Each row comes from the steps of one walk. Every step used is in the known rows, and no mark comes twice. Write the walk behind each row, first mark first.
In the rows, 128 means zero.
Known rows:
R/V/A/S/U: [145  98 129 144 134 100 116 137  68 142 143 159 141 100 108 148 119  83
 157 202 124 146  94 111 142  73 111 114 150 137 153 135  54 121  97 137
 120  89 118  45 119 110 126 135 120 111 139]
Z/R/V: [125 156 130 106  92 108 134 102 109 136 117 118 139 137 135  79 143 144
 133 168  99 136 129 133 106 108  99 105 113 146 111 114 124 116 117 137
 105 112 111  96 158 136 106 121 122 144 141]
S/U/L: [106 113  97 120 152  76 129 111 124 154 130 116 154 134 161 146 138  71
 163 138 133  95 141 126 152  96 124 137 144 132 136 120  94 122 111 151
  95 114 154 173 137 117  83 143 133 127 122]
Y/D: [133 102  97  78 135 132 119  98 139 122 123 112 157 155 163 119  98 144
  93 131 129 137 161 159 143 148 133 121 104 151 110 138 137 121 118 139
 120 143 121 160 140 159  95 170 128 139 133]
V/K: [109 123  88 125 137 119 124 104 169 158 127 128 134 138 136 125 137 125
 119 112 116 118 144 146 118 138 102 134 114 119 115 140 158 125 112 132
 138 138 122 145 142 134 124 120 126 119 127]
W/Z/R/V: [137 165 132 146 104 152 132  68 107 130 121 125 128 153 140  75 146 141
 126 163  86 123 136 146 112 134 132 107 109 133 119  97 149 107 133 148
 136 120 118 114 159 169 123 123 131 173 142]
D/Y/V: [120 137 136 153 138 135 143 125 162  97 112 106 122 153 147 116 137 123
 135 105 146 120 171 138 111 132 137 110 132 157  88 140 141 152 144 114
 112 116 118 120  91 114 125 142 134 131 121]
D/Y: [121 120 145 126 160 127 124 120 152 116 129 123 142 170 140 126 126 118
 116 108 131 125 168 167 118 131 117 104 113 159 120 126 151 126 164 112
 128 124 130 153 119 101 106 148 143 130 131]
C/K/V/A: [139 101  70  68 143 114 140 132 124 129 147 142 116  92 114 142 138 121
  77 130 152 119  93 132 147 151 125 139 117 112 178 115  98 122 111 122
 140 146 100  84 109 101  97 105 120 127 130]
S/A: [110 112  81 128 138 126 131 134 122 133 113 141 144 146 124 118 114 125
 139 111 137 101 158 167 157 121 108 132 145 103  97 145 135 133 132 135
 140 134 148 160 112 118 114 151 152 113 116]
L/U/D/Y/V: [115 140 201 146  97 147 164 129 145  82 147 130 130 139 166 139 107  92
 152 102 162 132 148 143  96 139 145 104 155 146  76 160 109 164 161  98
 127 148 138 102 124 140 120 129 136 157 123]
K/V: [143 103  79  72 126 116 141 155 130 135 132 111 156 125 137  96 133 122
 110 121 145 139 127 137 138 129 124 120 103 111 138 116 130 112 131 133
 141 145 145 129 126 115 119 134 136 134 135]
D/Y/V/K/C: [130 154 115 155 129 139 129 141 185 132 114  85 124 119 143 126 177 146
 115  89 145 121 142 106  96 134 136 141 142 152  88 139 162 134 137 128
 106 156 132  93 110  82 170 114 137 121 131]
V/A: [123  96 123  84 163 119 129  89 117 136 129 172 124 123 125 114 108 115
 106 134 124 136 115 146 130 131  92 118 145 129 147 140  96 130 122 118
 142 121 122 118 113 134 106 126 124 126 139]
D/Y/V/R/Z: [141 134 207 155 117 107 130 112 143  72 106  87  86 128 119 130 127 151
 166 119 167 151 155  91 119 136 173 127 127 149 106 116 152 154 129 118
 106 121  97 172  93 119 148 101 117  99 119]
C/W/Z/R: [118 190 136 122 147 155 125  95 144 151 115 133 135 172 154  78 136 125
  75 126  36  94 137 154 140 167 141 108 119 158 136 115 132 136 163 138
 145 132 156 202 161 162  81 137 118 170 127]
S/U/D: [103  89 116 111 113 132 130 143 129 147 133 154 158 131 140 165  87  83
 156 145 102 120 125 150 124 113 137 112 167 116 117 134  97 112 138 120
 119 129 160 184 146 130 108 163 122 127 113]
S/A/V: [ 89 108  55 142 143 160 133 143 115 128 133 133 111 169 105 136 106 159
 138 102 149  73 154 179 156 122 123 145 131  90 122 166 157 125 127 134
 126 109 144 169 119 137 111 156 140 124 108]
V/R/Z/W: [130  96 222 116 154 101 124 120 118 124  95 145 114 106 109 130 110 136
 164 110 148 164 137 101 131 155 115 129  73 107 142  98 139 146 122 116
 143 125 135 183 125 130 123 102 117  93 139]
U/D/Y: [121 115 156 129 125 151 126 147 133 102 145 133 143 172 146 154  94 128
 122  92 137 135 157 172 108 131 126  97 130 148 122 130 143 118 187  96
 131 140 133 160 132 132 127 171 151 126 123]
K/V/R: [156 104 105  69 113 107 129 142 124 133 126 104 142 111 106  85 135 145
 111 138 131 157 114 100 140 121 127 156 120 106 153  97 164 110 110 142
 134 128 123 174 115 110 130 122 146 152 133]
K/V/R/Z/W: [153  86 186  87 134 107 133 168 109 114 101 119 128  89 106 112 126 138
 151 106 181 179 118  86 136 158 132 133  55  88 162  85 134 134 122 122
 150 139 142 160 121 104 140  99 131  95 144]
L/U/D: [114 114 174  94 113 120 149 111 125 127 152 167 155 134 158 139  89  85
 143 118 130 139 120 155 116 134 121 114 147 119 111 146 107 132 144 108
 149 156 155 134 161 155  93 121 121 156 134]
S/A/V/K: [ 78 124  39 178 130 163 128 136 144 145 135 121 103 155  99 147 128 160
 135  87 149  68 153 169 141 135 119 166 125  82 113 175 180 124 114 141
 130 118 130 152 130 141 129 146 147 113 103]
D/Y/V/R: [133 136 172 143 126 131 132 113 155  92 107  95 106 141 116 108 142 143
 133 122 131 139 157 104 111 125 140 140 153 153 104 124 175 149 120 125
 107 108  99 170  82 120 141 130 146 146 122]
U/D/Y/V/K: [107 152 111 187  99 163 140 147 176  95 131 104 113 148 146 157 124 135
 138  83 153 129 161 135  90 139 140 121 141 137  76 152 155 147 151 107
 119 143 111 117 123 135 166 146 142 119 109]
R/Z: [122 123 149 108 137  93 127 111 130 121 119 134 125 130 146 135 104 132
 150 121 146 129 146 144 142 140 142 101  98 120 127 125 112 130 135 120
 131 137 135 163 140 135 108 108 100  79 131]
W/Z/R/V/A/S: [169 174 137 172 126 151 116  76  86 130 128 149 111 135 114  85 130 136
 118 182 100 141 113 125 135 102 109 109 128 134 146  98 104 111 137 142
 150  91 106  57 147 191 164 130 120 159 148]
L/U: [117 117 169  90 142  95 148  86 143 143 139 158 148 128 157 111 119  75
 138 130 122 120 134 152 127 136 114 118 127 124 110 145 110 140 116 124
 145 141 152 124 145 132  72 101 117 158 145]
W/Z: [135 121 117 138 159 149 131  76 140 140 124 146 135 163 144  98 122 119
 116 115  95 111 152 169 140 156 140 114 122 112 126 117 162 118 144 140
 165 132 136 172 129 162 121 136 134 158 132]
D/Y/V/R/Z/W: [131 116 252 165 145 128 137 139 139  73  88 116  93 110 114 133 128 141
 173  93 183 164 162  88 109 156 142 125  82 131 109 111 143 173 140 103
 125 121 121 154  86 113 145 107 128  89 128]
Y/V/A/S: [144 142 107 143 149 117 129 120 127 117 114 146 109 104 125 113 116 118
 130 143 142 129 131 105 149  99 105 133 163 131 115 148  89 151 109 122
 136  97 109  68  90 159 159 133 108 118 128]

Write each row's walk:
[122 196 123  82  92 116 112 149 122 171 130  99 155 112 148  99 194 165
  83 140  67 126  82  99 102 134 112 133 107 170 134 128 127 128 116 149
  93 158 139  80 182  87 111  99 114 129 144] | Z/R/V/K/C/W
[150 109  64 122 150 102 123 171 130 144 149 138 135  81 103 179 132  72
 109 176 136 111  93 105 172 106 145 141 140 114 180 112  62 111 103 131
 132 117 121  71 116  92 116 121 112 116 119] | C/K/V/A/S/U
[134  96 133  95 124 115 133 101  66 119 142 163 123 112 122 110 126 129
 126 157 138 153  95 142 114 119  92 114 132 132 153 137  93 132 102 125
 134 116 100  41 115 122 103 118 127 126 145] | R/V/A
[145  83  91  65 140 124 141 132 111 133 135 146 129 100 123  93 122 119
  96 129 152 148  96 130 140 134 112 123 128 114 167 127  94 117 125 123
 149 134 127  88 110 114 121 127 136 132 141] | K/V/A
[129 187 144 127 116 148 127 100  97 136 126 126 140 163 152  74 152 138
  94 155  46 112 117 145 123 156 141 101 100 164 140 118 127 137 137 149
 135 132 133 132 163 154  85 127 122 164 132] | C/W/Z/R/V
[145 149 137  87 172 152 114 127 122 161 129 139 164 145 161 111 154 133
  71 101  64 107 103 145 147 172 155 121 134 148 161 123 137 126 152 147
 149 168 176 179 139 114 106 126 122 157 137] | K/C/W/Z
[120 114 159 115 126 116 116 106 124 116 129 116  81 141  97 142 105 184
 157 127 148 126 126 118 137 132 164 148 111 106 162 129 172 122 111 129
 114 103 112 217 133 162 121 104 101 109 116] | A/V/R/Z
[130 165 121 142 140 154 132  61 154 151 107 136 130 163 140  74 124 129
 107 135  68 105 157 153 128 144 130 114 129 122 112  99 158 104 153 140
 150 122 141 187 156 182 126 132 128 177 135] | W/Z/R
[133 117 103 147 154 102 112 143 146 162 124 131 161 130 131 150 115  70
 156 168  96 109 145 130 160  82 128 123 143 129 118 126 100 115 116 137
 122  95 155 154 134 122 119 155 116 120 123] | A/S/U
[160 117 127 129 138 103 115 118  69 124 142 155 129 109 113 125 122 132
 132 172 147 158 105 124 142  92  87 115 125 133 150 134  89 128 106 126
 136  97  98  19 116 142 142 127 117 112 145] | R/V/A/S
[136 113 180 104 125  80 116  99 127 121 115 123 110 121 115 124 112 150
 155 133 132 149 132 104 137 135 145 135 116 120 141 105 150 124 115 130
 126 126 111 210 126 138 128  95 107 101 128] | V/R/Z
[148 120  91  73 113  98 131 144 143 132 138 103 125 108  99 136 155 140
  93 140 127 127 114 103 145 142 143 170 114 105 165  87 176 112  95 140
 128 142  99 160 119 105 106 107 131 148 122] | C/K/V/R
[144  97 134 144 105 119 114 160  57 127 155 170 145 100 113 177  85  92
 169 190 133 161  83 118 131  72 118 110 168 127 149 134  46 112 118 123
 122  99 121  51 127 138 145 160 120 111 127] | R/V/A/S/U/D
[161 131  64 103 151 102 128 158 125 129 152 137 126  94 107 152 130 120
  82 141 155 127 105 118 173 118 121 142 112 113 177 108 101 117 117 120
 147 126 102  52 115 114 130 120 113 112 128] | C/K/V/A/S
[113 169 104 140  81 117 131  99 138 148 123 107 126 128 130  95 161 147
 133 160  98 130 129 126  91 116  94 125 100 138 101 122 149 116 106 144
 111 123 101  79 170 143 126 108 121 134 137] | Z/R/V/K
[132 136 238 140  86 133 151 119 144  84 140 126 116 128 136 133 111 109
 156 120 145 151 133 102  91 130 146 139 176 144  94 139 142 158 140 110
 122 138 119 143 113 141 136 115 147 176 125] | L/U/D/Y/V/R
[146 181 107 151  98 159 116  86 129 170 119 105 136 123 134  85 185 165
 110 146  81 127 108 118  98 134 128 133 122 124 119  95 166  91 127 164
 132 155 128  88 178 133 172  98 133 165 150] | W/Z/R/V/K/C
[106 103  93 138 131 150 122 132 111 129 127 124  99 155  72 126 111 175
 136 113 136  90 144 139 152 116 125 182 154  87 136 146 192 124 107 145
 122 101 126 217 108 143 126 150 153 144 105] | S/A/V/R
[112  93 195 125 159 134 125 128 114 123 110 139  85 125  94 143 103 169
 169 101 162 141 131 114 128 153 134 142  69  97 159 118 163 141 120 113
 134 100 133 202 126 151 119 106 108 103 124] | A/V/R/Z/W
[111 110 133 145 117 130 119 131 103 109 123 119  81 142  78 145 102 187
 166 112 169 100 140 128 163 129 159 164 133  87 143 142 167 127 116 137
 115 108 123 222 118 145 132 122 126  98 109] | S/A/V/R/Z
[131 178 104 108  84 115 118 120 131 175 120  99 143 102 131  94 187 168
 111 156  96 134 101 103  86 113 100 133 119 141 110 109 145  95 108 151
  98 146 127  73 177 106 157  95 125 135 151] | Z/R/V/K/C
[124 148 118 153  98 162 131 170 168 116 126  97 130 121 147 156 149 156
 122  75 153 136 132 111  85 134 145 136 158 142  87 140 153 127 164 113
 112 167 132 107 127 105 196 136 142 120 120] | U/D/Y/V/K/C
[136 126  97 104 103 109 117 134 118 164 134 109 154 103 137 126 177 155
 124 135 128 143  97 115 106 122 109 140 116 131 129 127 149 109  97 149
 116 155 125  54 150  84 156  95 132 120 147] | R/V/K/C
[113 158 107  77 149 111 110 150 154 178 134 117 159 121 154 128 168 142
  72 100  76 113 100 121 131 156 118 145 123 157 145 147 138 133 125 138
 121 171 159 144 150  80 109 108 119 118 130] | V/K/C/W
[141 164 122 132 130 150 112 132 103 160 146 117 149 126 149 122 187 151
  83 115  73 126  85 129 125 166 148 134 102 147 154 129 152 128 117 161
 142 179 141  91 150  97 131 101 133 146 138] | R/V/K/C/W/Z
[125 208 119 128 143 160 107 107 169 189 117 115 140 146 151  93 180 153
  52 108  32  98 111 121 126 170 139 140 126 154 140 113 154 115 154 152
 136 168 169 177 180 129 129 106 120 164 133] | V/K/C/W/Z/R
[105 117 143 163 108 155 141 163 151  99 123 118 130 135 148 167 103  90
 166 124 137 123 149 131 101 113 167 104 172 148  84 146 103 138 154 111
  97 123 139 155 105 111 138 171 134 127 103] | S/U/D/Y/V
[137 100 158 165 152 143 106 161 116 113 153 159 140 136 116 193  76  84
 140 146 133 142 121 134 131  88 126 106 176 152 151 132  67 112 178  97
 132 102 144 118 116 119 153 183 141 114 118] | V/A/S/U/D/Y
[153  92  83 113 145 113 123 168 114 150 138 139 148  89 107 130 115  72
 127 171 138 140  94 103 163  84 122 124 148 117 167 124  57 105 120 134
 134 102 150  92 114 105 144 143 128 119 133] | K/V/A/S/U
[130 119  55  80 126 110 143 151 150 130 142 110 140 119 135 141 149 122
  94 122 139 108 127 138 149 149 141 135  90 109 149 106 138 116 114 133
 134 153 113 114 129 102  94 113 115 127 124] | C/K/V
[120 115  92 138 101 111 131 115 122 140 138 120 137 126 133 124 156 136
 141 136 126 138 124 141 105 128  99 130 100 126 117 137 155 129  90 141
 126 138  98  67 144 120 125 112 129 117 137] | R/V/K
[145 100 172  95 135  98 135 167 127 113 113 120 112  76 102 156 140 137
 135 110 175 155 118  87 147 175 149 148  49  90 169  71 143 137 114 119
 143 151 113 142 120  95 115  78 113  89 130] | C/K/V/R/Z/W
[ 99 130  32 143 130 163 117 158 138 165 132 116 119 134 100 145 147 182
 119  84 147  73 127 148 144 128 125 175 142  85 123 162 177 108 119 147
 117 146 157 139 138 106 155 131 147 117 115] | S/A/V/K/C
[118 200 122 166 104 155 123  97 124 148 133 111 125 154 146  90 170 142
  90 143  45 111 112 138 112 164 133 118  91 155 132 126 149 137 121 154
 136 141 120 117 175 149 105 112 125 157 131] | C/W/Z/R/V/K
[136 121 138 188 161 130 124 144 144 107 121 130 114 118 118 153 121  73
 150 159 145 122 138 104 136  89 138 117 178 155 114 149  66 148 127 117
 109  83 124  80  79 103 146 152 130 120 119] | D/Y/V/A/S/U
[121 112 153 139 119 162 142 132 119  79 132 149  99 133 133 143  91 132
 127 101 166 143 130 135  98 132 129 107 176 150 117 153  97 152 165  92
 128 130 110  95  91 139 149 155 142 126 115] | U/D/Y/V/A
[142 141 148 176 130 154 128 159 124  73 137 142 109 129 126 156  89 128
 131 115 169 149 137 119 122  99 126 112 170 154 112 145  91 146 172  92
 131 110 108  70  91 158 182 167 135 114 115] | U/D/Y/V/A/S
[104 151 174 180  91 151 158 125 172 100 147 122 118 132 160 155 127  91
 154  91 160 132 145 134  80 145 138 123 148 139  69 167 130 162 146 106
 133 160 124  87 137 134 140 114 142 143 123] | L/U/D/Y/V/K
[125 115 112 159 119 134 133 157 113 119 125 158 123  90 122 170  84  85
 161 163 131 132 109  98 138  81 140 121 205 116 114 151  47 136 119 116
 120  98 135  94 107 159 165 158 113 115 109] | Y/V/A/S/U/D
[147 120 117 117 168 109 112 115 118 136 132 161 129 127 118 127 103 118
 113 143 125 137 123 131 156 102  87 128 146 132 148 133  95 124 126 119
 148 100 120  96 116 151 140 140 116 117 135] | V/A/S
[132 140 137 201 113 146 126 188 149  97 132 110 145 134 138 177  98  84
 174 137 141 124 157 113 128  79 164 109 166 145  85 137 101 135 155 110
 103 107 145 123 112 128 165 182 130 115 104] | A/S/U/D/Y/V
[101  88 167 160 144 150 124 156  91 109 104 143  85 127  72 149  97 170
 174  86 184 116 144 125 153 146 128 158  84  68 143 133 158 147 122 123
 136 109 144 204 110 138 127 126 131  87 111] | S/A/V/R/Z/W
